Known rows, with every step that occurs:
tele, rogak, gega: 1 6 -4 11 2 -11 6 -6 -3 0 -12 0 -4 1 9 11 -8 1 18 -3 -1 1 -2 2 -5 8 4 5
 4 -5 -15 -1 -2
zopivig, migisil, rogak, gega: -16 -6 -8 14 -9 14 -2 15 9 -7 -7 8 6 9 12 -2 11 7 21 -2 3 1 -8 -5 19 10
 -5 -8 7 12 -10 -4 3
rogak, gega, bapig, lugof: 0 -7 -23 14 -10 -5 -7 10 10 11 -4 0 -16 -6 4 10 12 12 4 -1 2 -4 18 8 -4
 7 -3 -20 -1 12 18 1 8
notar, tele, rogak, migisil: 1 4 21 -1 2 -18 4 -22 -5 -8 -21 0 -8 -2 9 -2 -11 6 -6 -6 -5 0 -16 -15 3
 11 -7 0 -4 13 -8 -1 12
muza, notar, kuzor: -5 27 14 0 -10 -11 -6 -2 7 26 -2 -6 -6 9 13 -2 5 -29 -11 -10 -9 -5 -3 -4
 0 5 0 7 24 -4 -17 -21 0
kuzor, notar: 6 5 7 2 2 -1 -4 2 -10 7 2 -5 17 6 -4 8 -2 -3 0 -10 8 -5 2 6 1 14 -4 7 10
 -4 -16 -7 5
tele, rogak, migisil: 5 10 8 -8 1 -11 2 -19 -9 -7 -12 2 -7 1 -8 1 -10 0 8 -6 -3 5 -16 -9 -8 4
 -4 0 -2 4 -7 -4 -3
silab, nobeze, lugof, bapig, gega, rogak: 3 3 9 -12 18 14 -3 9 8 -10 26 -9 -5 2 5 -1 -23 6 17 26 16 4 19 18 -8 -6
 -1 10 6 -22 16 13 -20
rogak, migisil, zopivig, lugof: -3 -3 8 2 -10 -2 -8 -5 8 -7 -11 5 10 -15 -12 -4 -10 -20 0 6 -7 10 -14
 -15 -8 -11 -1 9 -3 14 5 2 -12
zopivig, migisil, rogak, gega, bapig: -22 -14 -14 11 -13 21 -3 16 8 -3 -1 21 -4 7 4 -4 16 8 13 3 6 -3 -3 0 25
 1 -5 -16 -3 19 10 -3 2
bapig, gega, rogak: -5 14 2 -7 13 -8 5 1 0 5 12 -8 2 11 1 -3 -20 -2 8 18 2 -7 6 17 -6 1 -5
 10 -5 -8 8 6 -6
muza, notar, tele, rogak, migisil: -14 9 27 1 -4 -18 4 -27 1 -4 -20 -4 -6 4 7 -8 -5 -6 -14 -11 -15 -4 -25
 -28 7 10 -8 4 -3 3 -17 -1 5
silab, nobeze, lugof: 18 9 5 7 -14 21 -11 -6 14 5 13 -2 16 -1 11 6 -9 2 16 -4 17 4 8 1 -7 10
 -2 0 19 -18 -11 -8 -2
rogak, migisil, zopivig, lugof, bapig: -3 -8 15 -6 5 -6 -6 5 1 -15 -6 0 -4 -20 -12 0 -7 -21 -3 12 -5 17 -9 -13
 -9 -21 2 13 -4 12 12 11 -22
lugof, bapig, gega, rogak: -5 11 10 -13 27 -13 5 10 -6 -3 17 -14 -12 7 1 1 -16 -3 3 23 5 1 12 19 -8
 -9 -3 15 -5 -9 16 14 -18
migisil, rogak, tele: 17 -9 -1 4 4 6 2 -4 -5 -4 -3 2 14 3 5 -4 7 -2 0 -7 14 -3 -14 1 20 12 3
 -9 -4 5 -7 -11 3
lugof, bapig, gega: -1 10 7 -11 21 -9 -4 8 -1 8 21 -21 -9 6 8 3 -6 -10 2 9 8 9 24 12 -12 2 2
 10 2 -12 10 11 -5
gega, bapig, lugof, nobeze, silab: 22 -8 -14 10 -6 -2 -9 -18 3 17 20 -9 -21 -8 -2 4 9 7 -14 -1 1 -3 21 12
 -10 -6 3 -13 -9 -6 3 7 -11
bapig, gega, rogak, tele, notar: 8 23 0 -15 15 -6 24 -11 -14 1 6 10 14 14 -7 -12 0 -5 5 9 8 -10 -3 22 4
 -12 -1 0 -14 -17 9 -2 -4
bapig, lugof, nobeze, silab: 29 0 -8 12 -2 -10 -8 -17 5 11 14 -23 -11 -6 5 6 2 7 -6 -6 -1 0 15 6 -16
 3 3 -5 2 -12 -16 6 -10
zopivig, lugof: 6 10 17 7 -10 -5 -3 -6 3 4 -3 -3 12 0 8 9 -11 -12 2 1 -6 1 -1 -10 -15 -3
 5 15 6 -2 3 3 -6
kuzor, notar, tele, rogak, migisil, zopivig: -8 -14 7 -2 11 -12 2 -15 -6 -11 -23 1 1 -13 -9 -10 -11 -2 -14 -7 2 -1
 -18 -11 17 6 -4 4 -4 18 -19 -2 11
muza, notar, tele, rogak, gega: -18 5 14 21 -3 -20 7 -13 6 3 -20 -8 -3 3 24 3 -4 -6 -4 -9 -12 -9 -9 -18
 10 14 -1 11 2 -5 -26 1 6
nobeze, lugof, bapig, gega, rogak, migisil: -13 5 12 -23 22 11 2 3 -5 -22 6 -9 -21 10 -10 -10 -25 4 14 21 -2 17 5 15
 -9 -5 -12 8 0 -3 25 14 -15
silab, nobeze, lugof, bapig, gega: 8 5 7 -9 11 17 -11 6 12 1 29 -17 -2 0 11 0 -12 0 16 12 21 13 29 12 -12 5
 4 5 14 -24 9 8 -8
nobeze, lugof, zopivig: 1 4 2 -5 -8 11 -4 -2 -1 6 6 -8 10 5 -5 7 -13 -3 -5 -13 -7 9 7 1 -19 6 1
 13 13 -19 -14 -6 6
lugof, bapig, gega, rogak, tele, notar: 7 17 7 -21 31 -10 25 -1 -20 -6 11 5 1 10 -7 -8 4 -7 1 14 12 -2 1 23 3
 -23 1 6 -16 -19 17 7 -14
gega, bapig, lugof, zopivig: 3 -8 -17 -6 -9 -9 -8 7 2 20 6 -3 -9 -11 -16 7 11 9 -24 -8 -7 -6 16 0 -15
 -3 4 -12 -7 0 14 -1 10
notar, tele: 4 8 19 12 -4 -14 -2 -6 5 11 -1 -9 7 3 23 8 -6 -2 -10 -8 5 -6 4 -4 3 15
 -8 5 5 3 -12 -4 15
gega, rogak, tele, notar, kuzor: 15 28 10 -14 5 -10 22 -7 -17 7 -11 24 1 5 1 -7 9 -12 -2 -1 2 -13 -17 20
 9 -19 -1 -2 7 -2 -1 -23 -1
nobeze, lugof, zopivig, migisil: -7 11 -1 -5 -15 23 -1 -2 2 -1 9 6 13 14 -9 1 -4 0 0 -21 -14 6 1 -11 -11
 -5 2 14 17 -13 -11 -7 15
nobeze, lugof, bapig: 6 9 11 -3 6 12 -4 1 1 -2 9 -15 -9 8 8 10 -12 -8 6 -6 8 18 13 5 -10 -3 -3
 13 19 -14 0 4 -6
bapig, lugof, nobeze: 25 7 -9 6 -8 -7 -6 -5 -3 7 1 -21 -5 -6 4 6 11 -1 -5 6 1 9 10 4 -20 7 -5
 -6 6 -8 -8 6 -1
migisil, zopivig, lugof: 2 1 0 9 -8 -5 -6 -5 13 6 -1 -2 15 -10 1 4 -12 -27 -4 4 -2 7 -3 -10 -8
 -15 8 17 4 1 -2 1 -10
zopivig, lugof, bapig: 5 5 24 -1 6 -8 -3 3 -3 -2 3 -9 -1 -4 8 14 -9 -13 -1 6 -3 8 4 -7 -16 -15
 6 20 6 -4 11 12 -17
lugof, zopivig, migisil, rogak: -12 -7 -2 -6 -7 10 -2 12 2 0 4 5 13 6 -7 -5 8 3 -9 -9 -7 -2 -11 -14 7 0
 1 0 0 1 -12 -6 6
kuzor, notar, tele, rogak, migisil: -5 -5 22 -5 9 -12 3 -16 -17 -12 -23 0 0 -2 -2 -4 -9 11 -8 -10 -4 -7 -17
 -12 11 17 -8 2 -1 15 -15 -2 15
rogak, gega: 1 5 0 17 -5 -6 -2 9 2 5 -4 -4 7 1 10 12 2 -1 18 -2 4 0 7 8 -4 16 -4 2 7
 0 -13 -4 -1
zopivig, migisil, rogak: -7 3 -2 3 -8 14 -3 3 9 -3 2 5 8 14 7 -3 7 0 7 -7 6 1 -12 -11 15 1 -4 -6
 8 7 -6 -6 3
rogak, migisil: 6 12 13 -2 -6 -4 -5 -2 -5 -2 -5 1 5 1 -6 2 0 -1 6 -5 1 4 -9 -4 -7 11 -11
 -4 1 8 -4 -5 0
bapig, gega: 1 14 0 -4 5 -5 -5 -3 4 15 15 -16 4 11 8 -2 -8 -9 6 3 6 2 18 10 -10 13 0
 5 3 -10 1 0 5

Rows:
12 -1 4 -1 -12 17 -10 4 8 6 14 -2 21 -9 -4 6 -8 5 2 -5 6 1 10 -2 -16 9 4
 6 11 -25 -16 -8 1
silab, nobeze, lugof, zopivig
-4 6 17 -11 16 -7 -5 4 1 2 14 -18 -5 1 7 2 -13 -15 1 17 -4 10 19 1 -18
 -8 10 20 1 -9 22 18 -12
zopivig, lugof, bapig, gega
-14 -35 -27 1 -6 0 -8 26 6 6 -10 -4 -15 -17 -7 1 16 21 -10 4 -5 -5 9 1 3
 11 1 -26 -12 11 14 3 5
migisil, rogak, gega, bapig, lugof, zopivig
-10 7 16 -21 26 -11 3 11 -10 -15 8 -6 -17 4 -12 -8 -14 2 8 25 0 5 1 14
 -8 -5 -11 5 -12 4 22 13 -18
lugof, bapig, gega, rogak, migisil
-7 -11 -17 -6 -9 4 -6 12 10 0 -1 -5 0 0 -8 -4 14 16 -14 -14 -12 -2 -6
 -20 0 -2 3 -15 4 6 -1 -2 15
bapig, lugof, zopivig, migisil, rogak
15 -9 3 17 -5 -2 -6 -21 7 4 14 -8 8 -17 -1 0 -13 -25 -7 7 -4 6 4 -1 -11
 -18 13 23 -6 -12 -18 8 -29
migisil, zopivig, lugof, nobeze, silab
-4 8 3 -12 16 12 -5 1 4 1 19 -24 -14 13 9 0 -16 -9 9 5 7 21 28 14 -13 3
 1 12 15 -19 13 10 -2
nobeze, lugof, bapig, gega
1 11 16 -5 1 -7 4 0 -8 -13 -8 9 2 2 -12 1 -12 5 10 9 -3 -4 -20 4 -4 0
 -17 1 -8 10 1 -2 -13
gega, rogak, migisil
1 -7 -26 8 -2 -10 1 -5 4 6 -12 3 -27 -7 2 10 5 14 6 -2 -2 -2 9 3 -5 -1 6
 -16 -2 7 16 4 5
tele, rogak, gega, bapig, lugof
13 -16 -21 21 -6 -3 -7 -5 3 10 11 -6 -22 -13 2 5 12 14 1 4 -1 -4 24 17
 -6 4 2 -15 -11 -1 2 10 -12
rogak, gega, bapig, lugof, nobeze, silab
0 -1 15 3 11 -14 5 -17 -12 0 -13 -7 5 2 10 4 -12 5 -12 -12 2 -10 -6 -6
 10 13 1 11 5 1 -21 -1 17
kuzor, notar, tele, rogak
18 21 6 -6 5 -7 24 -11 -17 -3 -4 21 19 7 -7 -2 5 -4 1 -2 9 -11 -19 14 7
 -17 -4 0 -10 -13 -4 -8 -7
gega, rogak, tele, notar
-9 -9 9 14 10 -14 7 -3 -11 -6 -23 -3 2 -2 14 7 -8 13 3 -8 0 -12 -4 -1 13
 22 -1 8 4 6 -23 0 17
kuzor, notar, tele, rogak, gega
-12 -3 6 -9 25 -11 2 9 7 -8 12 -9 -6 -9 -5 -4 -27 -22 -2 33 -4 8 7 7 -8
 -31 9 28 -10 -3 24 23 -28
migisil, zopivig, lugof, bapig, gega, rogak
-15 -17 2 12 7 -7 6 -5 -12 0 -17 9 -8 -6 8 4 -2 13 -5 -3 3 -14 3 4 21 14
 1 0 -6 13 -5 2 15
kuzor, notar, tele, rogak, gega, bapig
18 0 -16 3 -11 0 -7 -5 -4 12 8 -7 -16 -9 -2 3 17 -1 -13 11 3 5 15 9 -13
 0 -5 -13 -4 -2 11 7 -2
gega, bapig, lugof, nobeze
-6 -2 -7 15 -8 0 -2 9 1 11 1 9 -4 -1 4 11 7 0 10 3 7 -5 12 13 3 8 -3 -6
 -4 6 6 -2 -1
rogak, gega, bapig
5 10 -4 -6 -6 17 18 -8 -6 -6 -4 22 21 14 0 -12 27 -3 4 -15 11 -2 -23 -6
 26 -13 0 -16 -3 -2 -5 -13 7
zopivig, migisil, rogak, tele, notar
-16 -19 -23 4 -9 5 -5 25 10 -6 -11 -1 -1 -4 -3 -3 18 23 0 -8 -13 -3 -2
 -14 3 6 1 -18 2 11 -3 0 15
bapig, lugof, zopivig, migisil, rogak, gega
10 -1 -4 4 -3 18 5 -3 -2 -11 2 17 18 14 1 -8 15 0 4 -15 7 -3 -19 -8 27 0
 4 -7 1 13 -4 -13 9
zopivig, migisil, rogak, tele
-4 -12 -3 -4 -17 36 -10 9 15 -8 12 9 20 -1 -2 -6 3 13 6 -7 6 2 -6 -15 6
 2 3 -4 12 -11 -13 -7 4
silab, nobeze, lugof, zopivig, migisil, rogak
-15 -22 -11 12 -6 8 -4 17 6 4 -5 6 -8 -3 9 1 8 5 9 9 11 -2 2 11 17 13 -6
 -17 -8 12 8 -2 -5
migisil, rogak, gega, bapig
-4 13 2 -3 -10 1 -1 5 -3 6 10 9 18 7 -11 5 7 -1 -7 -16 -12 -5 -2 -12 -8
 -5 4 12 4 -5 -14 -7 11
lugof, zopivig, migisil
9 -14 -20 -5 -4 10 0 6 0 -9 -1 8 11 0 -15 -9 23 17 -17 -21 -7 -7 -13 -18
 12 -3 11 -16 -4 11 1 -8 21
bapig, lugof, zopivig, migisil, rogak, tele
-6 -15 -23 5 -8 -8 -6 19 3 12 -2 1 -11 -16 -12 10 15 15 -10 -4 -10 -8 18
 5 -12 6 4 -15 -8 5 12 1 10
rogak, gega, bapig, lugof, zopivig
9 2 -16 4 -9 -5 -8 -3 8 18 5 -3 -15 -1 -2 8 8 6 -10 -6 4 -3 15 4 -7 -1
 -3 -18 1 8 20 -1 9
gega, bapig, lugof
-11 -8 2 16 0 -12 5 -9 0 4 -14 9 -16 -5 19 7 -4 8 -2 1 0 -9 4 2 12 7 0
 -2 -9 10 3 3 11
notar, tele, rogak, gega, bapig
12 11 0 -5 18 -4 12 -6 -9 -4 11 4 12 12 -7 -8 -10 -2 4 11 5 -12 -2 19 5
 2 3 8 -11 -2 10 -2 0
bapig, gega, rogak, tele
12 -2 1 10 -10 0 -4 -8 1 0 2 -6 12 -18 -1 -1 -4 -31 -6 20 -3 15 -2 -3
 -15 -13 4 21 -1 -9 -12 9 -20
migisil, zopivig, lugof, nobeze
-1 -3 4 -4 -3 -8 -1 -20 2 -12 -18 7 -1 -16 -14 -5 -19 -18 2 4 -12 13 -23
 -21 -10 -19 7 12 -6 10 2 3 -14
tele, rogak, migisil, zopivig, lugof
-16 -18 -30 11 -14 15 -6 16 16 -2 -8 11 -17 1 4 -3 21 20 8 -1 0 -3 3 -4
 19 1 -4 -31 -1 24 21 1 10
zopivig, migisil, rogak, gega, bapig, lugof
4 18 -2 -15 -5 13 13 -4 -6 4 -10 28 3 12 8 -19 30 -11 -2 -13 5 -5 -20 1
 28 -14 3 -19 14 8 -4 -27 13
zopivig, migisil, rogak, tele, notar, kuzor
-21 -16 -8 5 -8 10 0 25 2 -7 -5 7 11 2 -3 -3 13 10 7 -5 -8 -3 -8 -8 10 9
 2 -3 -1 5 -15 -4 6
lugof, zopivig, migisil, rogak, gega
-12 2 26 -22 21 -9 2 7 -9 -22 0 -2 -12 -2 -11 -7 -22 -1 8 34 -12 6 -4 1
 -15 -16 -3 17 -14 7 34 23 -24
zopivig, lugof, bapig, gega, rogak, migisil
3 -9 -4 -5 -2 14 5 5 -8 -10 4 17 24 6 -15 -9 17 4 -11 -17 -4 -7 -18 -12
 17 -1 10 -1 -8 6 -10 -13 13
lugof, zopivig, migisil, rogak, tele
0 -13 -8 -6 -8 36 4 -2 -3 -17 2 14 19 12 -12 -13 7 5 -4 -21 -6 4 -15 -11
 16 -1 8 1 4 -1 -8 -13 17
nobeze, lugof, zopivig, migisil, rogak, tele
-1 1 -5 -16 -5 14 18 1 -13 -4 -1 22 26 6 -15 -14 29 1 -11 -19 0 -5 -22
 -9 17 -14 6 -10 -11 -9 -11 -13 10
lugof, zopivig, migisil, rogak, tele, notar
-9 -26 -28 11 -8 3 -9 16 14 4 -11 -4 -21 -9 8 2 14 17 3 7 7 -1 9 6 12 11
 -6 -32 -5 17 20 3 3
migisil, rogak, gega, bapig, lugof
-6 -16 -27 -1 -1 -14 1 4 -2 8 -9 2 -22 -15 -13 8 5 17 -9 -5 -14 -5 11 -1
 -14 -3 11 -10 -11 1 10 5 8
tele, rogak, gega, bapig, lugof, zopivig
